Each row comes from the steps of one walk. Every step used is in the known rows, and no mark comes twice. Write the walk behind each row, first mark first.
In the rows, 128 means zero.
Known rows
mulebi-vibir-peparel-fimisup-gekune: [137 130 118 130 124 174 106 149 179 124 162 121 134 136 121 130  89 137
  81 132 146 140 117 129  89 121 210 168 163 175  51 138 128  84  85 155]
suger-numez-gekune-sisov-dazote-sebe: [ 80 172 165  99  88 111 127 113 111 104 104 107 102 117  87  93  91 102
  96 142 107 118 163 131 104 195 125 110 116 125 167  94  84 133  95 114]
suger-zafi: [106 167 123 159 137 130 127 124 139 132 133 124 133 180 117 118 116  94
 123 121 131 105 143 153 145 129 106 129 128 130 129 122  87 122 110 136]
fimisup-gekune-numez-suger-zafi: [117 164 108 164 129 142 100 149 132 140 194  95 128 193  73 113 115  64
 120 135 109 138 162  85 131 145 110 161 146 150  95 146  73  87 137 108]
sisov-gekune-vudo-velup-zafi: [123  74 131 179 148 127 152 127 125 179 113 126 121 122  78 111 118 143
 115 126 153 122 130 146 141  37 138  83 142 139  68 136  88 180 143 136]
numez-gekune-sisov-dazote: [ 99 151 119  98 106 118 129 127 112 101  92 125 105 138 103 115 143  51
 114 122 117 121 152 128 117 215 131 111 135 124 141 114 124 167  89 115]
numez-gekune: [130 130 151 134 154 131 113 136 120 128 158 131 140 127 113 108 112 106
 108 131 148 114 136 175 122 164 101 155 127 135 153 114 134 110  72 111]
velup-zafi: [129 117 124 163 146 152 164 117 139 132 124 125 119 111 146 101 109 148
 122 125 127 129  88 129 162 119 135 116 137 131  91 126  75 149 130 140]
numez-gekune-vudo-velup-zafi-peparel: [115  95 118 151 179 188 121 133 121 166 165 129 133 119  53 116 157 127
  82 136 140 128 166 175 139 119 136  81 137 133 127 175  92 145 109 119]
vibir-peparel-zafi-velup: [120 143 160 143 129 167 128 113 140 152 141 127 133 189  58 122 185 142
 117 141 154 148 163 185  79 100 157 189 137 130  95 135 139 117 119 124]
peparel-zafi: [146 143 130 125 126 203 107 134 139 146 132 132 124 211  99 121 146 126
 125 130 128 120 162 139 140 134 128 123 140 139 108 122 137 124 114 128]
vudo-velup-zafi-peparel-nuziv: [109  93 112 139 180 163 118 132 126 165 201 112 120  47  20  80 160 133
  84 127 125 124 127 137 143 128 149  73 142 136 121 152  93 118 133 135]
velup-zafi-peparel-nuziv: [114 114 109 143 176 185 118 135 132 144 192 122 128  56  55  84 148 131
  89 140 122 128 128 143 148 154 141  83 128 141 124 152  93 110 137 137]
vudo-velup-zafi-peparel-fimisup-gekune: [135 102 108 120 153 212 109 149 143 152 179 117 134 131  41 134 107 135
  89 134 122 120 116 114 143  91 198 116 152 162  66 150 100 105  94 131]
peparel-fimisup-gekune: [142 128 121 120 126 180 102 154 145 132 160 121 141 145  90 144  81 129
 111 132 123 117 113 101 131 109 186 142 137 176  67 126 129  84  90 130]
sebe-dazote-sisov: [104 197 135 104 101 127 122 122 114 124 127 151 158  76 125 119 136 113
 117 167 132 119 105 131 132 169 142 138 131 126 113 104 110 111 125 133]
fimisup-gekune-vudo: [133 109 111 147 123 128  94 149 124 157 113 133 149 154  98 159 120 138
 116 135 127 122 178 135 109 118 196  98 112 158  63 162 134 107 106 109]
dazote-sisov-gekune-numez: [131 212 127 145 116 149 111 151 130 166 155 105 125 142 100  88 134  73
 114 160 147 123 157 131 121  96  80 160 145 167 126 105 134 124 176 118]
peparel-fimisup-gekune-vudo-velup: [115  75 126 139 141 124  98 147 120 188 155 123 131 129  30 147 133 136
 108 122 137 113 162 115 105  43 197  91 152 162  63 159 135 110 111 127]
velup-zafi-peparel: [127 121 104 137 161 209 139 123 138 129 147 129 127 124 107 121 144 131
 100 140 120 138 135 147 158 149 133 101 132 126 128 161  81 145 130 128]
zafi-peparel-fimisup: [120 128 121 117 149 241 107 151 137 140 179 131 124 130  86 152 122 124
  95 148 138 136 143 127 150 117 119 112 143 170 140 156 129 107 135 141]
peparel-fimisup-gekune-vudo: [127 108 121 148 129 173  92 156 132 165 138 136 147 150  88 167 105 139
 104 137 136 122 169 123 117  93 194  97 118 188  57 163 139  92 110 122]
zafi-peparel: [129 135 105 111 143 187 110 130 124 127 154 134 133 136  88 143 157 115
 105 142 120 139 164 146 137 154 123 110 127 122 162 164 126 130 131 120]
sisov-gekune: [145 134 132 141 117 132 125 143 126 131 110 142 135 161 107 128  92 105
 123 143 157 128 139 151 128  78  87 141 121 134 131 103 142 174 139 121]
vibir-peparel-fimisup-gekune-sisov: [120 150 101 129 139 162 121 138 150 115  97 109 123 109 118 127  91 132
  99 149 136 123 140 112  91 155 212 115 144 152  72 146 133 126 125 128]
mulebi-vibir: [136 136 134 132 114 114 108 122 186 116 119 116 118 108 126  99 136 133
 112 114 145 172 126 122 128 130 115 157 167 133 123 134 129 139 119 167]
vudo-velup-zafi: [119  89 127 162 157 122 160 114 131 157 135 111 112  99  96  91 130 146
 119 112 133 120  88 122 148  77 147 103 157 118  83 128  74 156 133 143]
dazote-sisov-gekune-fimisup: [127 180 157 103 128 135 116 152 102 117  82 155 140 145 103 132  56  83
 117 162 152 122 127 103 140  78  94 147 161 171 111  84 121 123 154 135]
vudo-velup-zafi-suger-numez-gekune: [100  93 147 148 166 137 127 137 119 164 205  90 107 103  42  54  83  72
  77 144 118 126 113 166 123 145  96 141 139 139 132  75 104 121  84 111]
dazote-sebe: [123 170 170 133 116 122 124 113 125 115 117 126 127 119 115 131  80 180
 124 138 122 134 139 125 121 119 137 138 113 127 152 117 102 105 128 121]
vibir-peparel: [121 131 123 141 139 132 150 123 139 123 140 134 133 131 177 131 130 133
  97 144 148 134 141 172  66 150 170 143 132 128 111 141 125 118 125 137]
vudo-velup-zafi-suger-numez: [ 92  85 128 145 134 135 144 121 127 170 190  81  91  99  50  68  87  80
  85 151  86 143 102 115 134 114 116 115 142 134  99  82  84 145 141 124]
suger-numez: [ 82 100 136 118 110 123 126 133 129 150 166  97 106 116 106  78 120  90
  91 153 110 108 135 146 116 132 105 104 125 135 133 111 105 113 137 128]
sebe-dazote: [120 128 128  97  84 120 131 119 116 110 127 129 156  66 123 135 134 178
 118 149 135 126  99 133 124 176 131 120 134 125 118 115 141 115 104 138]
sisov-gekune-vudo-velup-zafi-peparel: [123  94 109 152 159 188 130 133 123 170 140 134 131 134  46 128 146 128
  90 142 145 133 167 165 143  79 128  75 133 131 117 170  91 181 139 127]

Which walk is each row?
[106 167 114 167 130 141 110 140 127 141 191  95 118 181  93 109 122  65
 126 135 116 144 164  87 134 139  77 149 146 149 128 145  73 102 159 113] => gekune-numez-suger-zafi
[135 104 124 186 177 146 134 122 120 167 160 114 121 112  46 122  80 110
 107 131 114 170 117 123 135 109 140 134 140 143  87  97 111 147 116 117] => numez-gekune-vudo-velup-zafi-suger
[105 168 162 103  80 116 129 113 111  96 114 133 113 146 107 137 100 132
 121 130 107 140 142 111 120 154 141 134 116 125 145 101  92 129 103 125] => sisov-dazote-sebe
[ 95 145 105  92  91 110 140 121 119 100  72 122  98 140 110 126 154  70
 126 122 107 133 147  99 121 193 148  92 137 119 124 121 120 180 123 126] => gekune-sisov-dazote
[109 113 142 156 149 179  85 152 113 184 169 118 126 172  57 113 109  80
  86 159 128 129 206 182 111 146 113 107 112 174 117 118 144 104  98  99] => peparel-zafi-suger-numez-gekune-vudo
[138 110 119 164 166 145 153 113 126 152 147 107 110 108  58 114  83 116
 121 128  92 175  85  92 148 103 145 142 149 126  87  86 106 160 136 128] => vudo-velup-zafi-suger
[ 87  74 123 159 135 135 136 125 122 189 178  84  99 106  44  80  92  85
  86 152  91 147 130 124 129 104 127  89 136 141  87  95  91 144 145 120] => gekune-vudo-velup-zafi-suger-numez
[121 182 155  89 106 132 116 146  93 108  84 149 153 113 102 136  58 105
 110 173 159 119 112 104 140  98  97 145 165 167 105  75 133 116 142 141] => sebe-dazote-sisov-gekune-fimisup
[114  72 129 179 155 125 151 120 126 181 127 119 119 108  88 110 140 155
 115 114 140 121 124 132 140  62 160  75 146 135  69 155  78 156 136 139] => gekune-vudo-velup-zafi
[136 128 101 123 128 199  85 163 126 145 236  91 117 148  49 129 126  87
 106 157 106 175 169  43 120 143 131 161 156 173  98 173 110  69 164  97] => zafi-peparel-fimisup-gekune-numez-suger
[122 150  94 111 148 195 102 141 145 124 104 110 126 111  78 135 107 122
 106 145 120 126 160  95 129 157 190  97 142 148 100 161 133 132 125 122] => zafi-peparel-fimisup-gekune-sisov
[118 153 131 137 163 125 121 124 130 116  88 112 123  94 114  98 114 109
 118 134 140 116 154 149 113 183 125 115 133 121 153 128 138 149 114 112] => numez-gekune-sisov
[116 127 135 142 143 194 135 142 148 131 176 140 126 127 153 143 100 137
  90 141 161 132 126 146  94 110 158 139 146 174 100 138 125  98 132 153] => vibir-peparel-fimisup
[124 180  92 138 139 217  85 162 146 163 211  78 134 155  58 117 134 104
  96 141 117 113 161 112 131 130 141 140 159 191  96 151 112  53 121 125] => suger-zafi-peparel-fimisup-gekune-numez
[109 147 105 139 147 189 102 138 125 124 179 132 129 189  66 142 135  70
 108 145 116 155 185 122 146 161  91 119 128 122 159 174  78 129 141 113] => numez-suger-zafi-peparel
[125 148 103 121 136 163 114 136 145 120  89 106 121 108  94 128  92 126
 118 136 121 115 139  88 122 143 189 104 142 150  82 144 131 125 127 127] => peparel-fimisup-gekune-sisov
[ 99 181 150 101  87 111 133 109 115  92  73 122 104 128 102 130  98 129
 123 136 103 138 154  98 115 169 153 111 120 119 148 113  92 152 122 118] => gekune-sisov-dazote-sebe
[110  76 145 151 153  95 106 137 107 188 153 127 136 119  47 127 152 122
 105 118 154 109 177 164  96  80 141  96 136 140 120 154 139 125 100 112] => numez-gekune-vudo-velup
[ 98 106 126 147 134 153 143 125 130 152 178  84  96 107  81  70  74  80
  88 155  87 152  98 117 141 142 108 122 131 140 104  76  87 136 143 127] => velup-zafi-suger-numez
[106 126 163  99 154 135 102 149  99 122 154 105 123 110  72 100  47  74
  87 159 117 130 121 118 129 150  88 150 162 175 131  69 127  68  96 126] => zafi-suger-numez-gekune-fimisup
[ 92 138 134 130 148 121 117 130 130 131 110  92 106  83  98  66 111  87
  93 151 131 102 159 161 110 190 107  95 126 123 157 120 124 138 117 110] => suger-numez-gekune-sisov
[109 163  94 144 148 199  97 141 126 141 202 106 126 179  61 126 153  66
 102 147 114 152 194 116 139 165  87 129 137 136 157 181  80 108 152 110] => gekune-numez-suger-zafi-peparel
[ 96 113 127 124 118 135 121 129 120 149 179  85 100 117  71  90  85  69
  93 160  83 153 128 119 120 144 105 127 127 138 128  80 122 126 136 117] => zafi-suger-numez
[115  75 119 132 145 154  89 148 119 190 166 125 135 132  13 154 146 129
  96 127 133 121 182 125 110  55 191  81 145 157  80 178 133 109 112 119] => zafi-peparel-fimisup-gekune-vudo-velup
[107 125 124 124 118 187 108 135 129 163 185  91  96 174  48  85  99  67
  91 163  86 146 147 124 127 151 106 121 133 145 118  78 124 119 130 117] => peparel-zafi-suger-numez
[125 141 161 129 126 167 112 116 134 154 132 125 129 189  24 120 185 137
 138 127 144 147 159 157 121  83 133 181 135 129 105 129 142 121 119 123] => peparel-zafi-velup
[117 129 107 157 139 203  83 162 136 165 149 138 153 183  66 170 107 119
  94 145 133 117 196 146 128 106 181  89 121 187  75 176 116  92 100 120] => suger-zafi-peparel-fimisup-gekune-vudo
[ 94 112 155 126 137 127 109 145 121 143 184 107 120 115  97  66 109  79
  81 147 139  96 140 191 109 168  83 133 123 142 163 101 118  98  79 110] => suger-numez-gekune
[106 209 122 172 128 146 107 148 126 148 180 110 126 203  77  97 106  26
 118 155 133 142 174 103 135 118  62 167 146 150 124 127  65 121 175 110] => dazote-sisov-gekune-numez-suger-zafi
[101 143  99  86  90 142 127 134 128 102  92 119 101 148  87 135 125  69
 115 122 100 127 137  83 122 180 192 105 145 150  83 120 118 151  98 128] => peparel-fimisup-gekune-sisov-dazote
[ 99 157 143 162 124 115 106 126 129 150 179  93 128 173   4 109 153  95
 132 134 128 159 156 110 111  93 125 215 138 141  96 147  94  91 133 103] => fimisup-gekune-numez-suger-zafi-velup
[ 99 185 159 105 101 111 125 110 110  93  87 125 107 123 100 120  92 118
 113 134 115 129 158 125 109 191 137 127 120 123 163 103  94 140  95 112] => numez-gekune-sisov-dazote-sebe
[107 134 123 136 114 183 111 130 164 154 189  90  93 164  73  71 101  71
  66 160 105 171 153 142  99 162 120 146 155 147 105  83 124 120 124 140] => mulebi-vibir-peparel-zafi-suger-numez
[123 190 137 118  91 133 124 138 115 127 108 155 158 120 104 120 100  98
 112 171 164 120 121 154 131 113  96 149 128 135 121  82 127 161 136 126] => sebe-dazote-sisov-gekune
[125  92  97 141 164 183 122 133 127 165 152 121 136 131  43 130 154 138
  92 135 122 132 159 142 138 106 177  78 141 131  87 182  87 140 118 117] => fimisup-gekune-vudo-velup-zafi-peparel
[133 189 140 140 119 136 122 145 123 138 111 155 139 159 105 113  94  67
 117 159 159 121 140 148 132  82  95 156 117 137 125  93 119 170 151 120] => dazote-sisov-gekune
[ 95  64 143 173 161 126 144 132 121 190 164 105 113 100  70  74 125 124
  85 130 140 102 132 165 131  86 135  74 142 146  86 134  74 140 111 128] => suger-numez-gekune-vudo-velup-zafi
